Each row was made from one small tree. The marks that hang from a mark follow it in brackets, in alphabetical order. Every link used is in the known rows. Write each row's tree.
Known rows:
gotan[dibaf]: [  3  41  -1  -2  -3  -6  -4   4   6  -3  -5  19  -7   3   3  -8  -2   9
  11 -25  -7  -3   1  10  34   5   9   4  -8 -24  -6 -18   5   2  15 -16
   5 -15  13   2   1   0   0 -20  -6 -25   6  15 -10  38  30   8 -17]
mazo[dibif dotu pumuz]: [  7  12   8  -3 -13 -12   5   0   2  14  19 -11   1  -1   1 -15   5   5
   9 -13  -9   6  -8  -6 -51   3 -13  11 -41  14  -1   2  -2 -10  13  11
  21  -1  -8  -7   5   2  -9   8  -2 -12   3 -13 -13   9  -5  13  -9]
tutif[gotan[dibaf[pumuz[mazo[dibif]]]]]: [ -3  45   1  11  33  -9   6  -7   1  -2  33  12  18   0  18 -13  -3  -2
  11 -13 -14 -15  -3  11  53   3  -4  -3 -29   1  -4 -10   0   4  -7 -40
  -5  -6   9 -14  -2   3   3 -17  -5 -19  -5  13 -15  50  19  13 -20]
dibif[dotu mazo[nilu]]: [ -7  24  32  -1 -18  -9   7  -4   0   9  19  -6 -13 -10 -16 -11  12  -1
  13  12   0   4 -13 -19 -26  -3  10   7 -11   3   3 -13   0  -3  13  18
  12  -6  -7   8   2  -8 -19  -5 -11 -22   6   2  -1  11  -4  11  -8]
mazo[dibaf[gotan[tutif]] dotu pumuz]: [  0 -33  18  -7  -9   1  11   5   0  24   3   0   3  17   4 -15   8   3
  10  11  -9   1  -8 -14 -48  10 -13   5 -33  23   6 -14  10 -22  14  27
  12   4   7  -3   4   5  -3 -15  10 -10   0  -2  -3  -4  -1  11  -3]
tutif[gotan[dibaf[pumuz]]]: [ -6  54   3   6  25   3  -4  -1   4  -6  15  27  14   6  11 -11   0   3
  13 -12 -12 -19   3  11  72   8   5  -2 -15 -24  -4 -22   9   2   2 -35
  -2 -17  20  -4  -2   2  -2 -29  -1 -25  -1  22  -9  49  33   4 -17]
mazo[dibaf]: [ 12  16  21  -5 -18  -5 -10   8   6   0 -40   8  -4   2   2  -5   1   6
  12 -28  -2  -2   4 -12 -12  11  -1   9   7 -14 -11 -15  -3  -9  19  -3
   7 -22  -5  17  -5  -4   4 -23  -8 -28   9  11  -1  16  21   7 -19]
mazo[pumuz]: [  8  13  19  -6 -21  -5 -13   7   4   0 -17   8  -8   9   5  -9   1   9
  10 -21  -5   6  -2   2  -1   6  -2   5  -9 -11  -1 -12   1  -3  13  11
  16 -12  -2   6  -6   3  -3 -20  -4 -21   5   8  -7  18  22   6 -14]
dotu[dibif]: [  1   2  12  -5 -15 -20  -3   3   4  -2  -5   2 -11  -3  -6  -7   5   2
  14 -21  -4   5   0  -6 -15   4  -1  11  -3  -4  -6 -11  -3  -2  21  -6
   4 -12  -6   4  -5  -9  -3 -16 -12 -30   3   4  -7  17  14   5 -17]
dotu[dibif mazo[nilu pumuz]]: [ -3   1  40  -1 -17 -14  -4  -3   3   9  18 -14 -13   0  -5 -14  11   0
   8  18  -6   7 -12 -16 -37  -8  -4   4 -25  14  11  -7  -4  -2  18  45
  20   3 -14   2  -4  -6  -2 -15 -18 -24   3  -7   2  10 -15  14  -8]
mazo[dibaf dibif nilu pumuz]: [  9  23  30   0  -9  -2  -3  -1   4  14  -2   0  -8   1  11 -16   7   3
   6 -14  -4  -2  -7 -14 -55   7 -14   5 -27   7   0  -5  -5 -13  12  28
  21  -4 -14  11   2   3   2 -13  -7 -18  12  -5   3   5  -8  16  -7]
pumuz[dibaf[gotan[tutif]] mazo[dibif]]: [ -1 -21  31  -2   8 -10  28   4  -2  13  12  15   4   6   8  -9  -3   1
  11  -2  -7   7 -11  -9 -14  11  -9   2 -14  27   2 -13   4 -18   3  -9
 -10   2  -3  -9   1 -12  -9 -13   4  -7  -8  13 -18  28   5  20 -12]
gotan[dibaf tutif]: [ -3  19  -5  -3  -1   3   3   4   1  -1  12  21  -7   9   3 -12   0   8
  11 -10 -11  -5   0  19  43   5  11   3 -16 -21   1 -25  10   4  13 -20
   4 -11  25  -4   3   8  -4 -20  -5 -20   1  14 -11  41  29   7 -14]
pumuz[dibaf[gotan[tutif]] mazo]: [ -2 -23  36  -3   4  -8  16   6  -3   8  -8  23  -1  13   8  -6  -4   3
  12  -5  -5   7  -8  -4   9  12  -4  -2   1  16   3 -21   6 -16   5 -10
 -10  -4   3  -3  -4 -13  -5 -29   3 -10  -7  23 -14  34  18  16 -14]
gotan[dibaf[pumuz[mazo]] tutif]: [ -2  19  -3   6  19  -7  -3  -6  -1  -5  12  25   1   8  18 -12  -5   3
  11 -10 -11 -13   2  17  70   7   2  -8 -13 -10  -3 -22   1   7  -6 -45
  -6 -13  19  -8 -11   2   5 -30  -6 -22  -7  23 -10  62  32  14 -23]
dibaf[gotan[tutif] pumuz[mazo[dibif]]]: [-11 -12  11   5  16 -11  20  -2  -1  10  20  22  10   1  11 -12  -3   1
  12  -4 -10  -4  -5  -4  15  11 -10  -2 -23  20  -2 -12  -3 -10  -6 -32
 -12  -2   2 -10  -6  -6  -7 -12   3 -16 -10  14 -15  33  13  16 -17]
pumuz[dibaf[gotan] mazo[dotu[dibif]]]: [  0 -20  32  -1  10 -33  19  -2  -2  14   8  -2  -3  -1   0  -8   3  -4
  14  -7  -4  12 -13 -22 -48   8 -18   4 -11  42  -2  -3  -2 -20  10  -1
  -5   3 -16  -9  -2 -26   0 -13   0 -18  -6   4 -12  22  -9  22 -12]
dibif[dotu[mazo[dibaf nilu]]]: [  1  14  47  -2 -18 -11   5  -4   5   8   0 -12  -8  -9 -10 -10  12  -2
  10  17   0  -5  -9 -31 -43  -1   3   8 -10   9   3 -13  -3  -9  17  30
  16  -8 -17  15  -1 -13  -5 -12 -17 -25  10  -1   6   6 -13  12 -10]
dotu[mazo[dibif]]: [  2  14  27  -4 -21  -7  11   6   7   3   4  -8   3  -9 -12  -7   2   5
  10   1  -8   4  -5 -14 -19  -2   5  14 -16   3  -3  -6  -5  -3  18  10
   9  -9 -12   2   1  -8  -9   6 -13 -19   1  -3 -13  17   1  11 -18]
pumuz[mazo[dibif nilu]]: [  1  33  22   6  -1 -18   6  -2  -1   8   9   6 -15 -16  11 -13   0   2
   8 -28  -4   5 -10   3  -8   5  -6   2 -19  10  -4  -1 -14  -3   4 -14
   7  -4 -10   2   0  -2  -3  -7 -17 -19   7   1 -10  31   2  20 -18]
dotu[dibif[mazo[nilu]]]: [ -7  14  26  -1 -15 -13   1  -2   1   9  16  -8 -15  -9 -14 -10  12  -2
  12   6  -3   6 -11 -17 -30  -5   4   8 -11   5   2 -11  -5  -2  19  17
   8  -6  -8   6   0  -7 -10  -9 -15 -27   4  -1   1  14  -8  12 -10]
mazo[dibif]: [  4  25  11  -3 -13  -9   6   6   5   2  -1   6  -2  -7  -3  -8   1   7
  11 -27  -6   3  -1  -3 -13   7  -1  12 -13  -7  -8  -7  -4  -5  16 -11
   7 -13  -5   3   2  -4  -9  -1  -7 -21   4   2 -14  19  14   9 -17]
dotu[dibif mazo[dibaf[pumuz] nilu]]: [ -1  13  42   4   1 -13  -6  -8   6   5  -2  -1   0  -7  -2 -11  10  -4
  10  15  -3 -14  -1 -35 -25   2  -7   2  -7  10  -3 -12 -12  -8  12  12
   5 -14 -20  13 -12 -20   5 -21 -17 -37   1   6  11  22 -13  17 -16]
dotu[dibif[mazo[dibaf]]]: [  6 -17  24  -8 -22 -15  -4   2   6   4 -15 -21  -1   0 -15  -4   9  -4
  13   6  -4   4  -4 -32 -54  -4   1  14   1   8  -5 -11  -3  -6  24  23
   6 -11 -14  12  -4  -8   2 -13  -9 -30   3  -1   5  -2  -3   8 -16]

Which tree is each row?
[ -1 -29  16  -1   1 -13  17   4  -3  20  -3   0   2   5   6 -11   2  -1
  12  -1  -7   2  -9  -9 -29  11 -10   4 -21  30   1 -11   0 -17   8  -5
   0   0   5  -4   1   0   3 -15   1 -13  -2   3  -8  14   2  15 -13] => pumuz[mazo[dibaf[gotan[tutif]] dotu]]
[ -6 -11  16   1  11   0  14   0   1  18   1  18  14   7   4 -13   5   1
  13   6  -8 -14   0 -20 -12  18 -12   2 -20  14  -5 -18   4 -22   6 -18
  -4 -11   7   1  -3  -8  -6 -15  10 -20  -5  12  -3  18   7  12 -10] => mazo[dibaf[gotan[tutif] pumuz] dotu]
[ -5 -13  33  -3  -5   8   5   3   0  23  -1  18  -8  15  12 -17   8   3
   8   8  -6  -2  -9  -9 -30  11  -9  -2 -23  11  10 -21   8 -20  11  32
  11   2   8   7   3   6  -3 -31   4 -15   6   9   3   4   2  13  -1] => mazo[dibaf[gotan[tutif]] nilu pumuz]
[-10  32  30  11  16 -13   3  -5   1  11  -2  35  -5  -7  16 -12  -2   4
  11 -19  -2  -5  -7  -5  29  16  -9 -10  -7  11  -5 -12  -9 -10  -7 -26
  -7 -10  -3   4 -10 -15  -2 -29  -4 -26   1  24  -5  43  15  21 -16] => dibaf[gotan pumuz[mazo[nilu]]]
[  9  -8  46 -11 -22  -7  -1  -3   2   3   3 -14   0  13 -12  -7   9   0
  13  23  -1  10 -11 -30 -47  -5   0   6  -5  10   6 -13   9  -9  11  43
  14  -4 -17   5  -4 -13 -17 -13   2 -12  -3   5  -3   4  -3  13  -6] => dibif[dotu mazo[pumuz[dibaf]]]
[  1  35  42   6   1  -1   4  -6   7   9   2   2   7 -11   2 -12   5   0
   8   9  -5 -17  -2 -31 -24   5  -8   4 -19   6  -6  -8 -12 -12   7   8
   7 -14 -20  12  -6 -15  -1  -7 -12 -27   3   4   4  24 -11  20 -16] => dotu[mazo[dibaf[pumuz] dibif nilu]]
[-10 -12  16   4  12  -8   8   1  -1   7   0  29   5   6  12  -9  -4   3
  13  -5  -7  -4  -3   1  42  14  -5  -6  -8   9  -2 -19   0  -8  -5 -34
 -13  -9   8  -5 -11  -6  -4 -29   2 -21  -9  25 -11  41  26  13 -18] => dibaf[gotan[tutif] pumuz[mazo]]
[ -1  -1  53  -2 -16   2   5   3   7  22 -10   1  -2   8   2 -12   7   4
   6  20  -5   1 -14 -27 -44   3  -6   1 -19  19   9 -14   1 -19  14  56
  15   2 -10  11   0  -6   3 -23  -3 -19   7   3   6   0 -11  17  -5] => dotu[mazo[dibaf[gotan] nilu pumuz]]
[  1  14  37  -3 -18  -7   4  -4   2  11   1 -13  -8  -7 -13 -10  14  -3
  12  17   1  -1 -10 -32 -51  -1   4   9  -7   7   1 -14  -1  -9  15  28
  12  -9 -12  16   1  -8 -10 -11 -10 -23  10   0   8   0 -11  13  -8] => dibif[dotu mazo[dibaf nilu]]
[ -4  34  37   2 -14  -4  12   2   4  10  17  -2  -6 -15  -7 -12   5   4
   7   2  -6   1 -10 -13 -21  -1   3   9 -25   4   2  -6  -8  -6  16  15
  13  -5 -12   3   4  -8 -11   4 -17 -19   5  -4  -7  20 -10  16 -12] => dotu[mazo[dibif nilu]]
[ -5  28  -6   2  15   5  -1  -3   2  -4  14  32   4  10   9 -13  -1   6
  12  -6 -11 -17   7  11  64   9   6  -3 -14 -24  -4 -27   7   3   2 -37
  -3 -17  22  -4  -6   2  -4 -25  -1 -25  -4  24  -8  54  34   9 -17] => gotan[dibaf[pumuz] tutif]
[  1 -43  31 -10 -19 -10   4   2   7  17  -6 -18   5  13 -10  -8  11  -4
  12  25  -6  10 -13 -39 -77  -4  -8   9 -13  28   5 -11   5 -15  20  56
   8   6 -13   6  -3  -5   3 -18   5 -22   0  -3   5 -19 -11  11  -6] => dotu[dibif[mazo[dibaf[gotan] pumuz]]]
[  4  25  47   0 -17  -1  -3   4   6   7 -19   0  -8  -6  -3  -8   5   3
   8   1  -3  -5  -5 -20 -20   3   3   6  -4  -1  -1 -14  -7  -9  18  24
  13 -15 -11  17  -2  -8   2 -18 -17 -26   9   4   5  17  -3  14 -15] => dotu[mazo[dibaf nilu]]
[ -1  12  19   1  -6 -20  -1  -7  -2  16  29 -10 -19  -3   2 -19  13  -1
   9  -6  -6   5 -12  -7 -53   1 -14   5 -38  18   5  -1  -5  -9  15  23
  23   3  -9  -4   2  -2  -5  -7 -10 -22   5 -12  -1  11 -15  15  -4] => mazo[dotu[dibif] nilu pumuz]
[-16   8  25  10  19  -6  10  -4  -4  13  13  36  -5   0  17 -15   0   2
  11  -4  -6  -7  -7   4  39  15  -7 -11 -14  12   2 -19  -4 -10  -8 -29
  -9  -5   8  -3  -8  -6  -6 -31  -2 -20  -4  23  -6  45  15  18 -14] => dibaf[gotan[tutif] pumuz[mazo[nilu]]]
[ -5 -12  33  -7   0   4  17  10   0   8  -6  31   1  14   1  -7   0   6
  13  -3  -6   3  -5  -6   3  15   0   2   0   2   2 -26  13 -20  12  -3
  -7  -9   7   0   1 -14 -14 -25   8 -12  -5  23 -13  27  19  10 -10] => pumuz[dibaf[gotan[tutif]]]
[  0 -32  22  -3  -4  -9  10   7   0  12 -20  10   0   9   9  -7  -1   1
  11  -5  -6   3  -6  -6  -5  11  -5   2  -4  16   0 -18   1 -13   8  -5
  -6  -4   5   3  -3   1   5 -29  -1 -18  -1  14  -5  16  17  12 -16] => pumuz[mazo[dibaf[gotan[tutif]]]]
[  5  -8  46  -3 -18 -12  -8  -3   5  11   0 -21  -9   4  -2 -14  12  -3
   6  21  -5   1 -10 -29 -62  -6  -9   5 -20  19   8  -8  -5  -8  20  57
  22   1 -19  10  -6  -6   8 -21 -17 -27   6  -8  11  -1 -21  15  -8] => dotu[dibif mazo[dibaf nilu pumuz]]
[ 14   5  15  -4 -13 -10   1   0   3  15   2 -18   4   2   4 -14   7   2
   8 -10  -7   1  -5 -19 -72   5 -18  12 -36  17  -4   2  -3 -16  15  24
  23  -3 -14   2   4   3   1   4  -1 -14   6 -14  -5  -4 -11  14  -9] => mazo[dibaf dibif dotu pumuz]
[ -1  23  36  -2 -22   2  -9   1   1  11   4  -1 -13   3  -2 -12   7   5
   8   6  -4   7 -12  -9 -18  -3   4   2 -17  -3   7 -11  -1  -4  11  36
  20  -5  -4   8   0   4 -10 -15  -8 -17   6   2   0  14   0  14  -7] => dibif[mazo[nilu pumuz]]
[ -7  24  41   0 -18 -13   9  -3   3   6  17  -6 -13 -11 -13 -11  10   1
  11  16  -2   1 -11 -18 -17  -3   8   7 -14   4   6 -12  -2  -3  15  20
  15  -5 -11   7   0 -13 -14  -6 -19 -23   6   0  -2  17  -7  11 -11] => dibif[dotu[mazo[nilu]]]
